What can hang from each mark
Z809: Z6
Z275: Z362 Z657 Z809
Z6: Z657 Z659 Z809
Z38: Z362 Z657
Z362: Z6 Z275
Z657: Z6 Z275

Every row comes from one small tree of marks. The marks that hang from a mark follow it in brackets, in the order of their numbers. Every link used is in the known rows. Which tree was each row made from?
Known rows
Z362{Z275{Z809}}: [-0.992  0.062 -1.243 -0.644  0.496  1.203  3.132 -0.590 -1.240 -0.860
  0.398  0.814  1.281  0.003  0.318 -0.979 -0.371  2.365  1.097  0.920
  2.296  0.150  1.505  0.111  0.131  1.430  0.394 -0.872  0.464]
Z362{Z6{Z659} Z275{Z657}}: [-2.216  3.743 -0.176 -1.562  2.084 -0.129  1.995 -0.864  0.905  0.183
 -0.456  1.993  0.436 -2.328  0.662  0.251 -0.830 -0.140  0.403  2.411
  3.010  1.085  2.018  3.253 -1.168  3.637 -2.636  0.644  1.216]
Z6{Z657{Z275{Z362}} Z659 Z809}: [-2.997  5.409 -1.520 -1.002  2.720 -0.652 -0.830 -1.840  1.593 -0.743
  1.979  1.939  1.856  2.924  2.126  1.132 -0.509 -0.704  2.160  1.141
 -1.857 -0.039  0.723  1.944 -1.509 -1.241 -1.491  0.377 -1.449]
Z657{Z6{Z809}}: [-0.559  2.910 -0.778 -0.221  1.710 -0.549  0.689  0.491 -0.201  0.972
  0.746  0.136 -0.427  2.914  0.137  0.342  0.488 -2.893  0.116  1.273
  0.067 -0.262  0.339  1.689 -0.257  0.231 -1.195 -2.162  0.089]
Z657{Z6{Z809} Z275{Z362}}: [-0.069  3.288 -1.265  0.406  4.115  0.030  0.014 -1.576  0.775  0.523
  1.788  1.024  1.550  5.063  0.924  1.255 -0.155 -3.864  0.492  0.811
  0.696 -0.457  1.312 -1.057 -0.809 -2.506 -2.623 -2.431 -1.484]
Z657{Z6{Z659} Z275{Z362 Z809}}: [-0.876  1.881 -2.148  0.124  3.302 -0.324  0.807 -1.690  0.397 -1.433
  1.628  2.244  2.324  5.738  1.810  1.406 -1.170 -1.610  0.194  1.103
  1.621  0.411  3.019 -2.121 -2.862 -2.781 -2.020 -0.375 -1.237]
Z38{Z362{Z275} Z657{Z6{Z659}}}: [-1.449  3.718 -1.168 -0.645  4.383 -0.575 -0.936  0.215 -1.241 -0.288
 -0.698  1.619  0.378  0.528 -0.329  0.535 -1.579  0.456  0.329  2.600
 -0.834 -0.314  3.297  1.125 -2.080  1.795 -2.453 -1.726  0.968]
Z362{Z6 Z275}: [-1.035  1.402  0.368 -0.045  2.233  0.620  2.354 -0.890  0.322 -0.031
 -0.595 -0.105  0.802 -2.134 -0.870 -0.157  0.158 -0.804 -0.576  1.710
  2.342  0.377  0.661  1.817  0.706  3.317 -1.194 -1.989  0.779]
Z657{Z6}: [ 0.669  0.574 -0.610  0.908  1.759 -0.539 -0.048 -0.165 -0.676  0.094
  0.231 -0.276 -0.537  2.553 -0.625  0.510  0.134 -2.154 -0.534  0.419
  0.428  0.249  0.621 -0.075 -0.784 -0.067 -0.943 -1.326  0.120]
Z657{Z6{Z659 Z809} Z275{Z362}}: [-1.621  4.387 -1.261 -0.245  3.839 -0.526 -0.657 -1.794  1.120 -0.332
  1.957  1.445  1.804  4.349  1.893  1.758 -0.442 -3.546  0.301  1.603
  0.021  0.171  1.953  0.550 -2.110 -1.474 -2.614 -1.547 -1.725]
Z362{Z6 Z275{Z657}}: [-0.671  2.272 -0.099 -0.886  2.503  0.512  2.656 -0.835  0.479  0.833
 -0.569  1.478  0.174 -1.579 -0.379 -0.354 -0.667 -0.335  0.653  1.410
  4.099  0.376  1.337  1.670  0.362  2.533 -2.653 -0.098  1.279]
Z809{Z6{Z657 Z659}}: [-1.354  2.273  0.655  1.207  2.379 -1.600 -0.926 -1.177  1.093 -0.981
  0.258  0.135 -1.386 -0.218  1.225  0.744  0.455  0.328  0.170  1.328
 -2.370  0.995  0.576  3.308 -1.104  0.649 -0.670  0.680  0.809]
Z6{Z809}: [-1.405  2.594 -0.236 -1.085 -0.083 -0.122  0.671  0.550  0.348  0.667
  0.540  0.396  0.194  0.559  0.753 -0.036  0.357 -0.692  0.794  1.054
 -0.460 -0.617 -0.320  1.655  0.576  0.361 -0.073 -0.651 -0.038]
Z809{Z6{Z657}}: [ 0.239  0.863  0.562  1.766  2.582 -1.060 -0.363 -1.069  0.661 -0.229
  0.287 -0.498 -1.570  0.662  0.132  0.227  0.771  0.316  0.323  0.479
 -1.452  0.224 -0.179  1.820  0.133 -0.288 -0.595  0.000  0.981]
Z38{Z362{Z275{Z809}}}: [-1.380  0.673 -1.246 -1.178  1.511  1.014  2.336  0.274 -1.034 -0.733
 -0.333  1.273  1.900  0.659 -0.061 -1.169 -1.484  3.789  1.174  0.575
  1.413 -1.051  1.854 -1.261  0.567  0.981 -0.048 -1.207  0.612]
Z38{Z657}: [ 0.178  1.347 -0.724 -0.697  0.580 -0.317 -0.554  0.724 -0.377  0.753
 -0.305  1.400 -0.470 -0.304  0.036  0.217 -0.431 -0.020  0.436  1.170
 -0.456 -0.622  0.838 -0.325 -0.684 -0.807 -0.840  0.293  0.604]
Z275{Z362 Z657 Z809{Z6{Z659}}}: [-1.771  2.026  0.298 -0.366  1.817 -1.637  1.656 -0.655  2.387  0.487
  0.094  2.595  0.259  2.434  3.659 -0.145 -1.840  0.854  1.611  0.277
  2.409 -0.121  3.035 -1.407 -1.595 -3.540 -2.969  2.310  0.950]
Z38{Z657{Z275{Z809}}}: [ 0.792  1.108 -2.371 -1.157  1.471  1.279  1.280 -0.281 -1.228  0.083
  1.259  3.417  1.014  2.705  0.440  1.189 -0.724  1.560  0.723  2.302
  0.942 -0.638  1.785 -2.105 -1.312 -1.849 -0.503 -0.083 -0.316]
Z38{Z362{Z6{Z657{Z275} Z659}}}: [-1.791  4.271 -1.109 -0.680  4.272 -0.430 -0.731 -0.898  1.006 -1.156
  0.396  2.222  1.443  1.540 -0.397  1.622 -0.838  0.642 -0.512  2.370
 -1.343 -0.343  0.598  1.732 -1.424  1.556 -1.358 -0.370 -0.332]
Z6{Z657{Z275} Z659 Z809}: [-2.259  4.948 -1.639 -1.084  2.188  0.007 -0.743 -1.421  0.202 -1.024
  2.011  1.950  0.697  1.628  1.252  1.655  0.309  0.269  1.130  2.419
 -2.473  0.597  0.237  4.030 -1.569  1.376 -0.063  0.180 -1.295]
Z362{Z275}: [-0.350  0.203 -0.124  0.060  1.187  0.914  1.001 -1.204 -0.655 -0.575
  0.028 -0.458  0.520 -1.701 -0.386 -0.381 -0.194  0.908  0.574  0.529
  0.784  0.593  0.910  1.071  0.438  2.185  0.039 -0.949 -0.016]

Write each row's tree
[-2.892  3.615 -1.203 -2.391  1.602  0.102  3.981 -0.361  0.331 -0.138
 -0.300  3.256  1.124 -0.522  1.319 -0.207 -1.208  1.180  0.821  2.631
  4.270  0.853  2.612  2.090 -1.201  2.792 -2.297  0.991  1.598] : Z362{Z6{Z659} Z275{Z657 Z809}}
[-3.984  4.261 -1.434 -1.388  1.468 -2.041  2.289  0.323  1.892 -0.801
 -0.006  2.384  1.888  2.939  1.775 -0.714 -0.669 -0.295  1.235  1.197
  1.046 -0.500  0.908  0.414 -1.194 -1.517 -2.077  0.910  1.188] : Z275{Z362{Z6{Z657 Z659}} Z809}
[-1.600  3.156 -0.467 -0.566  2.657 -0.993  0.553  0.999  0.964  0.329
 -0.883  0.841  0.495  1.360 -1.278 -0.276 -0.398  0.509  0.038  0.875
 -0.792 -1.436 -0.582  0.729  0.627  0.398 -1.537 -0.720  1.319] : Z38{Z362{Z6{Z657}}}
[-1.608  3.863 -1.186 -0.355  3.089 -0.340 -0.060 -1.755  0.852 -1.258
  0.992  1.795  0.879  1.013  0.009  2.006  0.256 -0.942 -0.694  2.704
 -0.874  1.031  0.321  2.986 -1.811  2.117 -1.040  0.061 -0.339] : Z362{Z6{Z657{Z275} Z659}}
[-1.550  2.483 -2.643 -0.734  1.543  0.237  0.678 -1.464 -0.610 -2.031
  2.124  2.825  1.185  3.087  1.293  1.231 -0.476  2.336  0.965  1.879
 -0.916  0.711  1.213  1.338 -2.404 -0.029  0.483  1.238 -0.776] : Z6{Z657{Z275{Z809}} Z659}
[-0.700  3.166 -1.290 -0.196  2.120 -1.536 -1.019  0.726 -0.749  0.128
  0.054  1.649 -0.778  1.532  0.480  1.173 -0.513 -1.956 -0.241  2.321
 -1.140  0.410  2.114  1.242 -2.744  0.277 -1.837 -0.152  0.688] : Z38{Z657{Z6{Z659}}}
[ 1.492  0.859  0.137  2.104  4.112  0.214 -0.688 -2.799  0.617 -0.654
  1.395  0.335 -0.836  1.553 -0.027  1.678  0.816  0.292 -0.388  1.165
 -1.448  0.655  0.385  1.229 -0.219 -0.435 -0.673 -0.621 -0.457] : Z809{Z6{Z657{Z275}}}
[-0.981  2.478 -1.605 -0.069  2.122  0.031 -1.462 -2.144 -0.094 -1.789
  1.609  1.395  0.617  1.180  0.534  1.771 -0.151  0.868  0.398  1.567
 -2.073  1.237  0.624  2.415 -2.029  0.827 -0.064  1.029 -1.030] : Z6{Z657{Z275} Z659}
[-2.659  2.422 -0.128  0.606  2.346 -1.982  0.941 -0.920  1.948 -1.121
  0.352  1.372  0.554  2.803  2.786 -0.390 -0.623  0.950  1.476  0.472
 -0.513  0.065  1.629  0.162 -1.319 -3.071 -1.531  1.122  0.985] : Z275{Z362 Z809{Z6{Z657 Z659}}}
[-1.188  3.348 -0.321 -1.277  3.793  0.295  1.195  0.782 -0.082  0.841
 -1.443  1.780  1.001 -1.382 -1.234 -0.281 -1.155  0.670 -0.010  2.514
  1.037 -1.469  1.660  0.040  0.580  2.050 -2.491 -2.055  1.643] : Z38{Z362{Z6 Z275} Z657}
[ 0.217  2.633 -1.386 -0.210  4.602  0.065 -0.068  0.403 -1.663  0.583
 -0.621  1.117  0.125  1.463 -1.265  0.025 -1.484  0.375  0.571  1.636
 -0.019 -1.010  2.652 -0.485 -0.662  0.745 -2.327 -2.602  1.102] : Z38{Z362{Z275} Z657{Z6}}
[-1.048  1.344 -1.371 -1.643  0.024 -0.462  2.351  0.265  1.061  1.110
  0.273  2.866  1.187  3.636  1.946 -1.067 -1.968  1.362  2.518 -1.091
  3.500 -0.927  1.797 -3.388 -0.614 -4.351 -2.399  2.192  0.612] : Z275{Z362 Z657 Z809}
[-2.519  4.187 -2.211 -1.615  3.576 -0.257  1.527 -0.268  0.416 -1.412
  0.558  3.308  2.302  3.513  0.273  1.137 -0.939  1.996 -0.160  2.820
 -0.354 -0.749  1.221  0.646 -1.598  0.606 -1.095 -0.323  0.302] : Z38{Z362{Z6{Z657{Z275{Z809}} Z659}}}
[-3.570  5.078 -1.033 -1.696  0.504 -1.236 -0.399  0.254  0.630 -0.458
  0.801  1.099  0.001  0.587  1.420  0.290  0.206  0.189  1.856  1.878
 -2.792  0.317 -0.195  4.733 -0.920  1.364 -0.118  0.642  0.273] : Z6{Z657 Z659 Z809}
[-4.796  6.820 -0.703 -1.653  2.109 -2.355  0.847  0.284  2.762  0.313
  0.078  1.454  1.358  1.775  1.722 -0.294  0.014 -2.383  1.562  1.807
 -0.620 -0.540 -0.015  3.098 -0.412 -0.155 -2.765 -0.072  0.839] : Z275{Z362{Z6{Z657 Z659 Z809}}}
[-0.999  4.461 -0.962 -0.864  2.511 -1.402  0.847  0.140  1.313  2.229
  0.779  1.733  0.121  4.755  1.550 -0.260 -1.120 -3.080  2.042 -0.209
  2.257 -0.886  1.585 -0.586 -0.697 -3.222 -3.987 -0.223  0.218] : Z275{Z362 Z657{Z6{Z809}}}
[-1.193  1.609  0.188 -0.581  1.086 -0.969  1.783 -0.261  1.077  0.005
  0.252  2.698 -0.766  1.100  2.779  0.443 -0.889  1.732  0.716  1.599
  1.784  0.686  2.491  0.731 -1.774 -0.932 -1.602  2.090  1.302] : Z275{Z657 Z809{Z6{Z659}}}
[-4.043  6.422 -0.509 -1.753  1.456 -1.700  0.969  0.565  1.472  0.066
  0.195  1.508  0.271  0.526  0.806  0.205  0.632 -1.562  0.706  2.905
 -1.195  0.000 -0.593  5.265 -0.455  2.457 -1.272 -0.168  1.174] : Z362{Z6{Z657 Z659 Z809}}
[-0.316  1.102  0.210 -0.276  3.412  0.538  2.773 -0.489  0.234  0.467
 -0.378  2.261  0.120  0.882  0.947 -0.867 -1.990  4.056  1.546  0.761
  2.872 -1.002  3.006 -1.159  0.355 -0.211 -1.968 -0.213  1.752] : Z38{Z362{Z275{Z657 Z809{Z6}}}}
[-4.072  6.667 -0.186 -3.197  2.987 -0.214  2.054  0.654  1.415  1.070
 -0.686  2.936  1.219 -1.174  0.924 -0.211 -1.369  0.777  1.209  2.945
  1.782 -0.734  2.056  3.442 -0.237  3.631 -3.189 -0.430  1.373] : Z38{Z362{Z6{Z659 Z809} Z275{Z657}}}
[-2.233  2.953 -2.495 -0.707  2.121 -0.516  0.626 -1.761  0.736 -1.708
  1.784  2.623  2.418  4.222  2.242  0.534 -1.207  1.506  1.858  0.627
 -0.066  0.118  1.682 -0.780 -2.105 -2.588 -0.941  1.396 -1.039] : Z6{Z657{Z275{Z362 Z809}} Z659}
[-2.225  5.411 -1.272 -1.437  2.894 -0.346  1.159 -0.774 -0.434  0.612
  0.989  1.897 -0.165  0.859  1.248  0.531 -0.613 -1.147  1.655  2.443
  1.690  1.028  2.757  4.187 -1.730  2.699 -2.716 -0.408  0.450] : Z362{Z275{Z657{Z6{Z659 Z809}}}}
[-0.135  2.038  0.096  1.583  3.963 -0.397 -1.374 -2.888  0.834 -1.595
  1.486  0.829 -0.605  0.879  0.972  2.249  0.399  0.431 -0.321  1.970
 -2.209  1.430  1.082  2.762 -1.726  0.579 -0.688  0.135 -0.420] : Z809{Z6{Z657{Z275} Z659}}
[-3.215  5.573 -0.601 -0.960  2.121 -1.665  1.531  0.278  2.457  1.115
  0.034  0.986  1.230  2.542  0.805 -0.808  0.211 -2.598  1.765  0.670
  0.420 -1.443 -0.767  1.554  1.036 -1.265 -2.697 -0.871  0.849] : Z275{Z362{Z6{Z657 Z809}}}
[-0.375  0.922 -0.322  0.970  1.744 -0.751  1.860 -0.479  0.220 -0.462
  0.510  0.937 -0.803  2.346  0.796 -0.216  0.337  1.757  0.885  0.749
 -0.338 -0.155  0.418  0.728  0.080 -1.354 -0.116  0.130  1.413] : Z275{Z809{Z6{Z657}}}
[-1.538  2.851 -0.630  0.019  2.821  0.031  1.984 -1.092 -0.006 -0.458
 -0.231  0.131  0.467 -1.003 -1.131 -0.356  0.429 -0.066  0.509  1.631
  0.909  0.411 -0.047  3.311  0.679  3.260 -1.340 -1.256  1.280] : Z362{Z6{Z657} Z275}
[-2.949  5.207 -0.203 -1.418  3.280 -0.472  0.766 -1.151  2.730  0.022
  1.050  2.002  2.626  1.701  1.968  1.411 -0.285 -3.399  0.009  2.528
  1.069 -0.184  1.204  1.125 -0.866 -0.190 -2.698 -1.246 -0.927] : Z657{Z275{Z362{Z6{Z659 Z809}}}}
[ 0.382  1.429 -2.038 -0.702  1.264 -0.385  2.450  0.560 -0.836  0.890
  0.883  2.556 -0.579  4.721  0.590  0.050 -0.997 -0.016  0.980  0.380
  3.235 -0.212  2.025 -1.190 -1.475 -1.827 -2.030  0.759  0.901] : Z275{Z657{Z6} Z809}
[ 0.006  0.046 -1.605 -0.184  1.481  0.852  1.648 -1.414  0.500 -0.593
  1.332  1.997  2.625  4.043  1.462  0.452 -1.116  0.576  0.882 -0.076
  2.071 -0.575  1.551 -3.806 -0.544 -3.659 -0.867 -0.227 -1.369] : Z657{Z275{Z362 Z809}}
[-3.506  6.080 -0.319 -2.654  2.078 -0.278  2.531 -0.198  1.191  0.728
  0.079  2.463  0.586 -1.880  1.362  0.161 -0.583 -0.891  1.277  3.295
  2.573  0.662  1.773  4.711 -0.513  3.884 -2.748 -0.152  1.215] : Z362{Z6{Z659 Z809} Z275{Z657}}
[-2.524  3.832  0.121 -1.618  1.721 -1.620  0.790 -0.088  2.930  0.977
 -0.607  2.403  0.980  0.878  1.930  0.049 -1.605 -1.944  0.649  0.533
  2.749 -0.137  1.714 -0.111 -1.433 -1.093 -4.025  1.898  0.858] : Z275{Z362{Z6{Z659}} Z657}
[-2.124  4.874 -0.126 -2.036  2.417  0.506  3.239 -0.219  0.832  1.773
  0.003  1.979  0.308 -1.169  0.248 -0.368 -0.383 -0.933  1.219  2.296
  3.323 -0.134  1.055  3.218  0.859  2.731 -2.746 -0.804  1.209] : Z362{Z6{Z809} Z275{Z657}}
[-1.474  1.857  0.147 -0.461  2.258  0.128  2.720 -1.500  0.345 -0.479
  0.278  2.303 -0.254 -0.602  2.410  0.104 -1.280  2.622  1.319  2.162
  2.635  1.174  3.330  2.033 -1.365  1.308 -1.658  1.135  1.417] : Z362{Z275{Z657 Z809{Z6{Z659}}}}
